Each row was made from one path, in order. Every step used is in the known rows, and no mark comes twice. Write each row's path.
Known rows:
vonero-baset-muten-dobe-defe-futek: [ 1.62 -0.21  1.06  0.81  1.92  2.02 -1.94 -1.00  3.14  0.29  1.54  2.69
 -0.97  0.73 -0.51 -4.70 -0.55 -0.73 -1.40  0.05 -2.81 -5.02 -0.33]
dobe-defe-futek-muten-baset: [ 3.03 -0.87 -0.78  1.17  1.37  3.26 -0.87  2.54 -0.93  1.38  0.52  0.84
 -2.16  4.03  0.48 -4.99 -0.76 -1.00  0.98 -1.29 -3.69 -0.28  0.30]
baset-vonero-dobe-defe: [ 1.83 -0.08  1.75 -0.47  0.21  1.50 -0.92  1.68 -0.67 -0.11  0.22  0.93
  0.85  2.46  1.86 -2.62  2.00 -0.58  1.42  0.28 -3.24  3.28  0.99]
defe-futek-vonero-baset: [ 0.81  0.37 -0.42  3.52  2.65  2.60 -0.38  0.31  3.93  0.17 -2.13  1.51
 -0.67  1.97 -0.33 -3.75  0.08  1.93 -0.55 -0.36 -0.80 -1.19 -1.58]
muten-futek-vonero-dobe-defe: [ 2.16 -0.14  0.55  1.53  0.58  1.42 -1.33  3.44 -0.03 -0.50 -0.23  1.97
 -0.33  5.78  2.25 -3.43  1.78  0.51  1.10  0.79 -4.61 -3.95 -0.26]
baset-vonero-dobe-defe-futek-muten: [ 2.14 -0.07  0.46  0.69  0.04  4.42 -0.97  3.13 -0.36  0.70  2.39  0.86
  0.09  2.98  1.68 -5.63  1.13 -0.66  1.46 -1.45 -2.44  3.27  0.72]
vonero-baset: [ 0.63  0.11 -0.09  1.92  2.48  1.24 -0.69 -3.03  2.96  0.00 -1.71  1.30
  0.78  1.36 -0.33 -0.21 -0.32 -1.17  0.58 -0.18 -1.23  0.89 -0.15]
muten-dobe: [ 1.42 -0.39 -0.90  0.99  0.99  0.55 -1.31  0.10  0.45  0.36 -0.03  0.15
 -0.69 -1.35 -0.46 -0.42 -1.63 -1.05  0.21  0.27 -1.51 -0.60 -0.14]
muten-baset-vonero: [ 3.00 -0.58 -0.67  0.67  1.09  0.78 -0.29  0.49 -1.35  0.31 -3.12  0.38
 -1.17  1.16  0.29  0.53 -0.83  0.74  0.54 -0.16  0.10  4.36  0.82]
vonero-dobe-defe-futek-muten-baset: [ 3.10 -0.77 -0.61  1.48  0.77  3.37 -1.24  5.22 -2.00  0.62  3.08  1.91
 -1.31  2.93  1.80 -4.91 -0.07 -2.15  0.72 -1.28 -4.23  0.02  0.34]
defe-futek-muten: [ 1.45  0.14 -1.16  1.92  1.03  4.11 -0.49  1.86  0.63  1.03  1.63 -0.32
 -0.82  2.19 -0.25 -3.37 -1.20 -1.16  0.47 -1.91 -0.26  0.28 -0.84]
defe-futek-vonero: [ 1.47  0.41 -0.40  2.40  1.34  2.52 -0.22  3.45  1.43  0.65 -0.83  0.24
 -1.38  2.26 -0.11 -3.88 -0.13  2.16 -0.49 -0.17 -0.79 -1.55 -1.65]
muten-dobe-defe-futek: [ 1.79 -0.35  0.47 -0.04  0.63  1.14 -1.72  1.55  1.02  1.19  2.54  0.24
 -2.35  1.01 -0.08 -5.78 -0.18 -0.55 -0.04  0.03 -4.81 -2.29 -0.01]
dobe-defe-futek: [ 1.59  0.08  1.21 -0.29  0.86  1.56 -0.88  1.74  0.96  0.84  1.78  0.23
 -1.54  4.10  0.30 -5.69  1.09 -0.73  0.43 -0.30 -4.27 -1.27 -0.33]
dobe-defe-futek-vonero-kasuv: [ 1.80  0.07  1.02 -0.14 -0.12  1.71 -1.03  2.25  1.62 -0.14 -3.77  1.11
 -0.10  4.45  0.04 -6.23  1.67  2.20 -0.72  0.26 -3.75 -2.29 -0.73]
muten-futek: [ 1.64  0.46 -0.57  0.96  0.76  0.46 -0.72  0.03  0.53  0.01  0.12  0.34
 -0.82  4.48  0.22 -0.77 -0.30 -1.02  0.65 -0.27 -1.45 -2.19 -0.17]
dobe-defe-futek-muten-baset-vonero: [ 3.47 -0.61 -0.27  0.79  0.92  3.75 -0.47  1.61 -1.14  1.44 -0.96  0.47
 -2.10  3.78  0.39 -4.87 -0.35  0.51  1.30 -1.52 -2.38  3.10  0.84]
baset-muten-dobe: [ 1.93 -0.42 -0.61  0.39  0.55  1.53 -1.34  0.67  0.00  0.29  0.27  1.40
  0.03 -1.55 -0.78  0.44 -2.01 -1.18 -1.48  0.45  0.38 -3.60 -0.36]
baset-defe-futek-vonero: [ 1.80  0.55 -0.73  1.94  0.97  2.33 -0.57  3.90  1.30  1.14 -0.23  0.53
 -1.61  2.39  0.44 -5.24  0.62  2.74 -1.47 -0.24  1.57 -4.60 -1.21]
dobe-defe-futek-muten: [ 1.80 -0.19  0.02  0.79  1.00  3.95 -0.82  1.38  0.58  1.17  1.65  0.13
 -0.70  4.23  0.28 -5.66  0.32 -1.15  1.09 -1.41 -3.33 -0.59 -0.12]
dobe-defe: [ 1.85 -0.32  1.13 -0.19  0.91  1.03 -0.87 -0.16  0.24  0.54 -0.65  0.18
 -0.10  3.69  0.40 -2.67  0.98 -1.00  1.12  0.42 -4.13 -0.42  0.38]
baset-vonero: [ 1.69  0.02  0.09  0.28  0.77  1.45 -0.34 -0.76  0.26  0.45 -2.13 -0.45
  0.15  1.51  0.09 -0.24  0.08  0.77  0.91 -0.12  0.29  3.87  0.40]

Write each row's path:
[ 1.97 -0.36 -2.28  1.82  0.72  3.31 -1.49  2.26  0.48  1.59  3.09  0.18
 -1.67 -0.78 -0.11 -4.72 -1.90 -0.43 -0.84 -1.46  1.46 -3.81  0.01]	baset-defe-futek-muten-dobe
[ 1.63  0.17  1.30  0.05  0.70  1.68 -1.29  4.39  0.13  0.17  4.24  1.31
 -0.68  3.22  1.82 -5.78  1.55 -1.74  0.19 -0.37 -4.77 -0.85 -0.31]	vonero-dobe-defe-futek
[ 1.88  0.02  0.96  1.36  1.13  2.49 -0.68  2.98  1.29  0.60 -1.11  0.49
 -1.56  4.44  0.50 -6.16  1.37  2.07  0.21  0.24 -3.80 -2.29 -1.06]	dobe-defe-futek-vonero
[ 1.74 -0.18  1.26 -0.10  0.66  1.11 -1.29  2.42 -0.52  0.00  1.91  1.32
  0.73  2.62  1.98 -2.55  1.58 -2.18  1.01  0.20 -4.61  0.01  0.34]	vonero-dobe-defe
[ 3.09 -0.37 -1.25  0.57  1.36  0.03 -0.75  1.98 -1.46  0.87 -0.80  0.95
 -1.57  1.49  0.51 -0.78 -0.78 -0.51 -0.78  0.03  0.80 -2.53  0.63]	muten-baset-defe
[ 2.83 -0.19 -1.50  2.07  0.58  3.79 -0.64  4.78 -1.85  0.47  1.46  1.24
 -1.23  0.86  1.42 -2.77 -1.28 -0.63  0.39 -1.76  0.36  4.57  0.37]	defe-futek-muten-baset-vonero-dobe
[ 1.80 -1.18 -1.09  1.09  0.81  2.93 -1.55 -0.91  0.06  0.85 -0.04  0.21
 -0.28  0.70 -0.11 -2.84 -0.95 -1.55  1.46 -0.31 -3.90 -0.77  1.03]	futek-muten-dobe-defe
[ 1.97 -1.08  0.25 -0.16  0.78  0.51 -1.74 -0.35  0.28  0.49  0.15  0.34
 -0.79  0.52 -0.14 -2.81 -0.18 -1.07  0.86  0.84 -4.72 -1.39  0.54]	muten-dobe-defe
[ 1.42  0.24 -1.03  3.23  2.25  1.26 -0.79 -1.28  3.19 -0.06 -2.98  2.06
 -0.63  4.70  0.50 -2.41  0.75  2.19 -0.58  0.31  1.10 -6.39 -0.32]	muten-futek-vonero-baset-defe
[ 2.98 -0.42 -1.67  0.31 -0.31  2.95 -0.50  1.45 -0.91 -0.02 -3.80  0.94
 -0.36  1.91 -0.49 -2.90 -1.50  0.79 -0.05 -1.64  0.96  4.11  0.52]	defe-futek-muten-baset-vonero-kasuv
[ 1.80 -0.40  0.88  1.55  1.09  2.00 -0.97  3.43  0.02  0.04 -0.96  1.69
  0.60  2.93  2.06 -3.10  1.74  0.25  0.87  0.78 -4.34 -1.20 -0.39]	futek-vonero-dobe-defe
[ 1.19  0.26  0.49  1.66  2.29  2.10 -0.76 -2.44  2.67 -0.15 -1.61  2.57
  1.40  1.44 -0.58  0.65 -0.44 -1.30 -1.06 -0.07  0.89 -2.23 -0.49]	vonero-baset-muten
[ 2.38 -0.26  1.08 -0.47  0.32  1.88 -1.77  2.23  0.64  0.83  2.68  1.45
 -1.42  0.93 -0.21 -4.78 -0.48 -0.68 -1.63  0.14 -2.68 -5.14 -0.50]	baset-muten-dobe-defe-futek
[ 1.09 -0.24 -2.32  3.02  2.10  3.36 -1.66 -0.89  2.88  1.21  1.97  1.44
 -0.95 -0.99 -0.48 -4.62 -1.58 -0.69 -0.99 -1.48  1.47 -3.45  0.26]	vonero-baset-defe-futek-muten-dobe
[ 2.57 -0.86 -2.26  2.32  1.46  2.84 -0.42  0.96 -1.76  0.60 -2.01  0.74
 -0.68  1.50  0.05  0.38 -1.90 -1.54  0.90 -1.08 -0.46  1.39  0.54]	futek-muten-baset
[ 1.44 -1.00 -2.21  2.18  0.93  3.05 -1.38 -0.47 -0.04  0.77 -0.05 -0.11
  0.09 -1.20 -0.81 -0.47 -2.38 -1.63  0.88 -0.83 -0.68  0.20  0.20]	futek-muten-dobe
[ 1.36 -0.52  0.06  2.80  2.19  2.13 -1.66 -0.38  3.91  0.57 -1.27  1.87
 -1.67  1.04 -0.29 -6.09  0.30  2.18  0.02  0.64 -4.59 -3.09 -0.66]	muten-dobe-defe-futek-vonero-baset
[ 1.30 -0.09 -0.77  3.48  2.21  2.87 -1.30  0.65  3.67  0.21 -1.27  2.76
 -0.75 -1.04 -0.82 -2.84 -1.53  1.86 -2.46  0.41  0.53 -5.03 -1.82]	defe-futek-vonero-baset-muten-dobe
[ 1.46 -0.41 -2.09  2.26  0.97  3.57 -1.29  1.62  0.65  1.26  2.21 -0.09
 -1.19 -0.93 -0.65 -3.45 -2.65 -1.17  0.25 -1.48 -0.68 -0.55 -0.42]	defe-futek-muten-dobe
[ 3.01 -0.12 -1.44  2.18  1.49  1.56 -0.59  5.20 -0.39  1.14 -0.97  1.33
 -3.03  2.13  0.58 -4.58 -0.43  2.71 -1.82 -0.23  1.08 -4.35 -0.82]	muten-baset-defe-futek-vonero
[ 1.11 -0.54 -0.95  3.20  2.30  2.63 -1.25 -1.29  3.04 -0.27 -3.62  2.87
  0.65 -1.58 -0.85  0.45 -1.60  1.58 -1.78  0.87  0.60 -4.38 -1.01]	futek-vonero-baset-muten-dobe
[ 1.75  0.25 -0.83  2.38  1.00  1.43 -0.59  1.25  0.88 -0.11 -2.63  0.58
 -1.05  4.73  0.27 -1.21  0.02  1.74  0.42  0.39 -1.01 -3.35 -0.87]	muten-futek-vonero
[ 2.50 -0.03  1.21  1.13  0.52  2.25 -1.48  3.99 -0.25 -0.85 -0.04  3.20
  0.22  5.69  2.02 -2.58  1.59  0.58 -0.80  0.98 -2.77 -6.97 -0.49]	baset-muten-futek-vonero-dobe-defe
[ 0.98  0.16 -0.82  3.71  2.62  1.41 -0.76 -1.98  3.41 -0.49 -3.75  1.82
 -0.35  4.59 -0.07 -1.12  0.14  1.41  0.39  0.28 -1.47 -3.16 -0.77]	muten-futek-vonero-baset
[ 1.29  0.30 -0.33  1.51  2.44  0.97 -1.01 -2.48  2.57  0.34 -1.13  1.46
  0.59  1.59  0.16 -1.60  0.20 -0.63 -0.41 -0.18  1.09 -2.71  0.47]	vonero-baset-defe
[ 2.93 -0.77 -1.73  1.99  0.71  3.38 -0.56  2.87 -2.56  0.09 -1.00  1.35
  0.26  0.33  1.61  0.29 -1.13 -1.04  1.11 -1.26  0.51  5.34  1.00]	futek-muten-baset-vonero-dobe
[ 1.51 -0.28  0.27  1.30  0.72  4.12 -1.33  4.12 -0.28  0.66  3.93  1.10
  0.01  3.20  1.77 -5.65  0.82 -2.28  0.93 -1.36 -3.77 -0.02 -0.04]	vonero-dobe-defe-futek-muten
[ 2.10  0.38  1.72 -0.37  0.26  1.95 -1.02  3.47  0.10  0.47  2.68  0.81
 -0.60  2.98  1.90 -5.50  1.87 -0.04  0.60 -0.32 -3.18  2.68  0.38]	baset-vonero-dobe-defe-futek
[ 3.11 -0.07 -1.39  2.58  1.20  1.64 -1.02  7.93 -1.22  0.63  1.32  2.31
 -2.21  1.23  2.27 -4.62  0.05  1.53 -1.91 -0.07  0.75 -3.97 -0.79]	muten-baset-defe-futek-vonero-dobe
[ 1.67 -0.69  0.79  0.60  2.04  1.44 -1.86 -3.06  2.55  0.12 -0.99  2.95
  0.48  0.28 -0.49 -1.66 -0.41 -1.21 -0.78  0.77 -2.93 -4.29  0.29]	vonero-baset-muten-dobe-defe
[ 2.27 -0.45  0.61  1.00  0.69  2.80 -1.67  3.26  1.11  0.74  0.02  1.82
 -1.61  1.06 -0.08 -5.16 -0.44  1.99 -1.82  0.57 -2.26 -6.46 -1.13]	baset-muten-dobe-defe-futek-vonero
[ 2.96 -0.90 -2.37  1.76  1.55  2.62 -0.76  1.64 -1.90  1.28 -1.05  0.92
 -1.03  1.59  0.54 -1.01 -1.58 -0.89 -0.04 -1.15  1.79 -1.80  0.94]	futek-muten-baset-defe
[ 1.21  0.50  0.19  3.10  2.45  3.45 -0.64  0.77  3.65 -0.10 -1.75  2.64
 -0.17  2.10 -0.40 -2.77 -0.28  1.87 -2.19 -0.28  1.22 -4.14 -1.85]	defe-futek-vonero-baset-muten
